Each row comes from the steps of one path. Every step used is in the known rows, and no mark comes twice. Write the path behind each row, first mark first.
Known rows
x/h: [ 0.03 -2.09 -1.01 -0.81 -1.10  0.28 -0.50  1.98  0.14  2.59  4.09 -3.03
  0.93  2.71 -0.40  0.74  0.16 -0.72 -2.72 -0.61 -0.86  0.86 -3.75  1.86
 -5.23  0.72]
y/e/x/h/m: [ 0.35 -0.29  2.76  1.05  2.40  0.50 -1.12  1.44 -0.48  1.16  0.09  3.31
  0.35  1.10 -0.89  0.37  1.79 -0.65 -0.76 -1.69 -2.01 -1.74 -1.27 -1.86
 -1.97 -0.37]
m/h/v: [ 3.55 -3.01 -2.71 -1.22  3.95  0.42 -4.18  1.20 -2.51  0.83 -0.27 -3.83
  0.36 -0.56 -1.98  1.51  0.42  2.91  1.11  2.11  0.11 -0.86 -3.43  2.14
 -5.78  0.27]
h/y/e: [-1.01  1.77  3.09 -1.21  1.35 -0.56  1.09 -2.32  2.36 -1.17  1.19  1.29
 -1.95 -0.64 -3.87  0.38 -1.92 -1.24  1.74  3.24 -2.31 -1.62  0.95  2.10
 -2.97  2.12]
r/p/y/e/v: [-2.16  1.33 -0.88  2.14 -0.73  0.88  2.79 -1.72 -1.44 -2.46 -1.25  0.38
 -1.25 -0.63  2.74  0.67 -1.23  0.27  0.09  2.95  0.68 -0.75  4.61 -0.93
  5.21  1.12]
y/e/x/h: [ 0.62 -0.11  2.66  1.95  2.92  0.32 -1.11  2.19 -0.78  0.90  1.26  2.87
 -0.19  1.68  0.04  1.24  2.05  0.11 -1.59 -2.80 -0.27 -1.40 -1.26 -1.93
 -0.83 -1.07]
d/p/y/e/x: [-0.16  1.65  0.39  1.81  0.73 -0.22  0.11  0.48  1.12 -3.42 -0.71  3.52
 -0.84 -1.33  0.56  0.14 -0.54  1.15 -2.20 -0.60  2.39  0.47  3.14 -0.95
  3.04 -0.13]
x/h/v/p/y/e/r: [-0.19 -1.56  0.42 -1.91 -3.09 -0.93  1.25  1.93 -1.59  1.72  0.05 -1.84
  0.50  0.88  0.44 -2.60 -1.96 -3.41 -2.22  1.26 -0.23 -0.32 -2.34 -0.51
 -2.72 -0.80]
r/p/y: [-0.46  0.25 -2.99  1.16 -1.01  0.79  2.13 -2.14  0.69 -1.91  0.92 -1.79
 -0.77 -0.42  2.24 -1.66 -2.16  1.47  0.41  1.68  0.01  0.64  3.12  0.66
  3.48  1.68]
x/e/d/p: [-1.41  1.29  3.02 -0.10 -0.51  0.59 -4.01  1.32  0.41 -0.22 -0.10  2.43
  3.38 -0.50 -1.77  0.06  1.01 -1.37 -1.11 -2.45 -0.29  2.25 -1.34 -1.64
 -1.10 -1.66]
x/e: [-1.29  1.15  3.50 -1.66  0.31  0.57 -3.21  0.66  0.65  0.90  1.82  0.01
  0.87  0.13 -3.39 -0.09  0.29 -2.48  1.11  0.50 -2.06  2.12 -3.78  0.10
 -3.41 -0.49]
h/d/p/y/e: [ 1.01  0.38 -2.19 -1.56 -1.76  0.66  1.26 -1.40  3.72 -1.98 -0.73  1.35
  1.18 -3.79 -3.15  0.44 -1.13 -1.01 -0.31  3.06  2.38  1.63  2.95  2.18
  0.00  2.39]
p/y/e/x/h/r: [ 1.52 -0.31  0.78 -1.82  0.62 -1.67 -0.67  2.28  1.51  0.13  0.69  1.01
 -1.80 -0.50  1.49 -0.89  0.24 -0.04  1.09 -4.38  0.01 -1.05  0.48 -2.31
  0.33 -1.11]
p/y/e/x/h: [ 0.54  0.38  0.07 -0.02 -0.24 -1.27 -0.43  2.54  1.63  0.57  1.68  2.08
 -1.88  0.47  1.77 -0.33  1.72  0.04  0.22 -3.10  1.12 -0.66  0.33 -2.33
  1.67 -0.08]
e/r/p/y: [-1.53  0.43 -3.04 -0.27 -3.07  0.77  0.64 -1.00  1.40  1.03 -0.35 -1.30
 -2.63  2.09  2.35  0.33 -0.59 -0.91 -1.37 -2.47  0.14 -0.65  2.43 -0.74
  3.73  0.28]
h/v/p/y/e/r: [ 0.08  0.23  0.16 -2.61  0.54 -0.40  2.44 -0.89 -1.10 -0.43 -2.95 -1.85
 -0.64 -1.20  0.26 -3.22 -2.03 -1.72  0.61  2.20 -1.04 -0.42 -0.73 -0.15
 -0.73 -0.98]
v/p/y/e/d: [-0.50  0.65 -0.74  0.93 -2.04 -0.49  1.77 -1.74 -0.27  0.25  0.04 -0.46
  1.05 -0.03  0.82 -3.65  0.67  0.81  1.25 -0.72 -0.23  1.35 -1.42 -0.04
  4.10 -1.29]
e/y: [ 0.61 -0.38  0.44 -1.18  2.74  0.39 -0.74  0.60  1.40  1.06  1.57 -3.09
 -0.28  1.95  3.06 -0.08  1.81  2.21  2.06 -5.64 -0.98 -0.33 -0.77  1.31
 -0.24 -0.85]
h/v/p: [ 1.40 -1.00 -0.17 -2.48  3.42  0.92  2.95 -1.58 -1.96 -0.52 -1.68 -4.38
  1.64 -1.00 -0.28 -2.95 -2.43 -0.12  0.54  3.83 -2.28  0.63 -2.59  2.27
 -4.54 -0.19]
y/e/r/p: [-2.41  1.63  1.70  2.64  0.88  1.52 -0.38 -2.14 -1.50 -0.54 -1.63  1.99
 -1.93  1.18 -0.93  1.06 -0.32 -0.92 -2.04 -0.04 -1.12 -1.84  1.52 -0.77
  3.05 -1.10]
v/p/y: [ 0.13 -0.25 -2.37 -0.71 -2.80 -0.36  2.75 -1.75  0.75  0.79  1.60 -3.47
  0.35  0.66  0.66 -3.68 -0.62  0.53  1.33  1.00 -0.48  2.43 -2.31  2.03
  1.74  0.07]
d/p/y/e/r: [-1.88  1.93 -0.09  1.03 -1.68 -0.20 -0.30 -0.23  1.12 -2.52 -1.15  2.63
 -1.79 -0.69 -0.57  0.53 -1.20 -0.46 -3.14 -0.11  2.03  0.40  2.70 -0.20
  2.78 -0.34]
x/h/d: [ 1.68 -2.97 -2.67 -2.84 -2.92  0.71  0.32  1.44  2.50  3.26  3.45 -2.95
  2.43  0.55 -2.22  1.03  0.22 -2.22 -1.45  0.72  0.19  1.33 -2.59  2.72
 -5.89  2.34]
z/e/d/p: [ 1.22 -0.04 -3.03  4.21  2.44 -1.13 -2.42 -0.63  1.13  0.55 -2.08  2.91
  1.19 -1.17  1.74  1.44  2.09  4.12 -0.08 -2.80  1.53  2.83  0.77 -1.06
 -0.74  0.22]
e/d/p/y: [ 0.04  0.38 -2.98  0.03 -0.10  0.09 -0.63  0.53  1.85 -0.88 -0.55  0.52
  1.57 -0.43  2.24  0.51  1.54  2.43 -2.00 -4.54  1.54  1.09  1.84 -0.60
  1.47 -0.56]

Which path is each row?
[-1.05 -0.39  2.13  0.32 -2.95 -0.93 -0.08  1.08  1.01 -0.09  2.31  2.03
  1.51  0.64 -1.86  0.20 -1.72 -2.11 -2.91  0.55  0.03 -0.74  0.67  0.47
 -3.20  1.10] => x/h/y/e/d/p
[-0.63 -0.10 -0.38  2.29 -1.90  0.48  1.43 -0.61 -0.03 -1.35 -0.20  2.27
  0.15 -0.51  1.98 -2.59 -1.67 -0.26  0.07  1.21 -0.71 -0.94  3.54 -2.13
  3.82  1.26] => r/p/y/e/x/h/m
[-1.99  1.59 -0.49 -1.21  0.04 -0.64  1.35  0.62  0.30 -0.27 -0.71  0.30
 -2.65 -0.20  1.60  2.61  1.77 -0.46  0.96  0.50  0.67 -0.80  1.49 -0.77
  1.65  0.45] => p/y/e/v
[-0.54  1.45 -1.06 -0.34  0.77 -0.79 -0.72  0.20  1.69 -0.17 -0.03  1.40
 -1.27 -0.84  1.13 -0.38  2.22  1.42  1.22 -3.18  0.22 -0.39  0.79 -1.46
  2.38 -0.54] => p/y/e/d
[ 3.73 -3.67 -2.29  0.16  1.92  0.61 -4.31 -1.02 -2.72  0.04  0.04 -4.43
  0.90 -0.64 -1.65  0.45 -1.92  3.81  1.75 -0.31 -0.90 -0.69 -1.38  2.19
 -2.02 -0.98] => m/h/r/p
[ 1.03 -0.36  0.61 -1.54  2.09 -0.03  0.91 -2.62 -0.26 -2.88 -1.60 -2.08
 -0.77 -2.70  0.34 -2.40 -4.57  0.95  2.00 -0.45 -2.40 -0.84  2.69  0.33
  0.77 -1.10] => h/r/p/y/e
[ 3.45 -3.27 -2.52 -0.29  1.93  0.35 -2.70  0.00 -3.68  1.04 -0.52 -4.47
  1.78 -0.31 -1.91 -0.81 -0.35  2.65  1.38  3.27  0.06  0.09 -4.36  2.55
 -4.00 -0.37] => m/h/v/p
[-1.63  1.75 -0.68 -1.13 -1.16 -0.91 -0.66  0.13  2.04  0.65 -0.10  1.07
 -3.74  0.50  0.03  0.42  1.19 -0.93  0.25 -2.25  0.18 -0.86  0.54 -1.04
  2.32 -0.42] => p/y/e/r
[-1.08  1.58  1.73  2.92  3.26  0.94 -1.38 -0.89 -1.13 -2.08 -1.71  3.42
  1.45 -0.84 -0.99  1.15  1.34  1.74 -2.47 -1.68  0.02 -0.40  0.99 -0.72
  1.22 -1.66] => y/e/d/p
[-1.85 -0.44  2.04  0.28 -4.55 -0.48  0.71  0.14  0.74  0.99  2.45  0.89
 -0.67  2.00 -1.55  0.00 -2.86 -3.71 -2.32  1.75 -0.88 -1.76  1.08  0.34
 -1.70  1.60] => x/h/y/e/r/p
[ 2.25 -2.09 -2.04 -0.84 -0.47 -0.73 -3.81 -0.10  0.93  1.60  2.80 -2.35
 -0.72  0.83 -3.62  2.01  0.13  2.09  2.32  1.91  0.10 -0.83 -2.17  3.27
 -4.15  2.16] => m/h/y
[-2.43  1.19  2.23  1.28  1.25  1.09  2.64 -1.35 -3.63  0.14 -1.94 -0.08
  0.20  0.99 -0.02  2.46  1.32 -0.98 -0.54  2.95 -0.81 -0.68 -0.86  0.36
  1.09 -0.96] => y/e/v/p
[ 1.61 -0.59  1.68  0.57  1.73  0.56 -0.63  1.78  0.68  1.36  0.86  2.83
  0.72  0.42 -1.03  1.38  2.13 -0.83 -0.81 -1.98  0.50 -1.06 -0.56 -1.43
 -1.27  0.01] => y/e/x/h/d
[-1.65 -0.23 -2.25 -1.99 -2.57  0.23  4.21  0.00 -1.27  1.78 -0.82 -3.86
  0.07  1.92  3.52  2.18  1.61 -0.92  0.48  1.33  0.53  0.90 -0.43  0.72
  1.34  0.33] => e/v/p/y
[ 1.33 -0.55  3.31  1.39  2.95  0.25  0.59  1.54 -2.43  0.27 -0.50  1.88
  1.07  0.62  0.32 -1.31  0.36 -0.71 -1.24 -0.49 -0.47 -1.27 -1.59 -1.96
 -1.11 -1.56] => y/e/x/h/v/p
[ 1.87 -0.05  0.64 -1.86  2.96 -0.37  2.85 -0.17 -1.15 -1.21 -2.58 -0.97
  0.23 -1.82  1.45 -3.66 -1.36 -0.13  1.64  1.61 -0.56 -0.34 -0.36 -0.94
 -0.63 -0.72] => h/v/p/y/e/x
[-2.17  1.84 -0.05  1.01 -0.67 -0.05  1.27  0.12 -0.27 -3.24 -1.64  2.05
 -0.86 -1.21  0.61  2.30 -0.69 -0.07 -2.66  2.16  2.43  0.43  3.44 -0.06
  2.32  0.42] => d/p/y/e/v
[ 0.82 -0.04  1.21  0.24 -0.43 -1.03 -0.40  1.70  0.65 -2.74 -0.51  2.39
 -0.03 -1.53  0.54 -0.69 -2.27  0.07 -2.57 -2.06  1.85  0.10  2.50 -1.31
  0.70 -1.11] => d/p/y/e/x/h/r
[-2.18  1.54  3.08 -1.24 -0.90 -0.41  3.61 -2.17  0.10 -0.41 -0.52  0.45
 -0.90  0.36 -1.83  1.62 -1.36 -2.59  1.49  4.66 -1.53 -1.60  1.33  1.58
 -1.18  1.77] => h/y/e/v/p
[-1.60 -0.49 -1.09 -1.08 -0.57  1.34  3.88 -0.62 -2.65  1.95 -1.05 -4.08
  1.08  2.63  2.26  3.12  1.59 -0.77 -0.44  1.82 -0.57  0.64 -1.62  1.59
 -0.55 -0.03] => e/v/p
[ 0.42  0.58  0.13  1.03 -1.08 -0.52  2.17 -1.02  0.02  0.12  0.37  0.15
 -0.02  0.37  1.04 -3.49  0.45  0.59  1.55 -0.51  0.19  1.11 -1.12 -0.50
  4.12 -1.02] => v/p/y/e/x
[-0.96  0.97  4.85 -1.75  0.24 -0.05 -3.82  1.84  1.15  1.18  1.77 -0.18
  1.04  0.74 -0.18 -1.20  1.22 -1.67  2.94 -3.70 -1.51  1.36 -2.52 -0.78
 -0.95 -1.66] => x/e/y
[ 1.67 -0.35 -3.51  2.79  3.31 -1.34 -2.57 -0.49  1.62  2.63 -1.19  1.46
  0.29 -0.35  2.04  1.50  3.50  4.06  2.13 -3.94  0.15  2.17 -0.87 -1.15
 -1.72  0.32] => z/e/d
[ 0.57 -1.33  0.24  0.88 -1.89 -0.75 -1.93 -0.62 -2.15  1.17  0.44 -0.73
 -0.05  0.73 -2.99  2.48  0.34  0.55  2.12  4.12  0.72 -1.55 -1.30  2.00
 -0.92  1.07] => m/h/y/e/v/p
[-0.17  1.19 -0.54  2.99  0.65  0.70  1.61 -1.31 -0.11 -2.60 -0.28  1.91
 -1.22 -0.70  2.63 -1.47 -1.03  1.51  0.55  0.19  0.70 -0.75  4.30 -1.89
  5.88  0.63] => r/p/y/e/x
[-2.69  1.07  2.61 -2.40 -4.09 -0.14  0.18  1.37 -1.01  1.78 -0.16 -0.84
  1.31  0.69  0.17  0.65  0.97 -4.23  1.63  1.77 -0.22  2.30 -2.26 -1.23
  0.27 -0.56] => x/e/v/p/y
[ 4.07 -2.24 -3.56  1.03 -1.23  0.02 -4.32  1.32  1.05  0.16 -0.13  1.66
  1.32 -2.21 -2.86  2.26  1.89  2.24  0.79  0.35  4.45  0.19  0.83  0.64
  0.94  1.18] => m/h/d/p/y/e/x
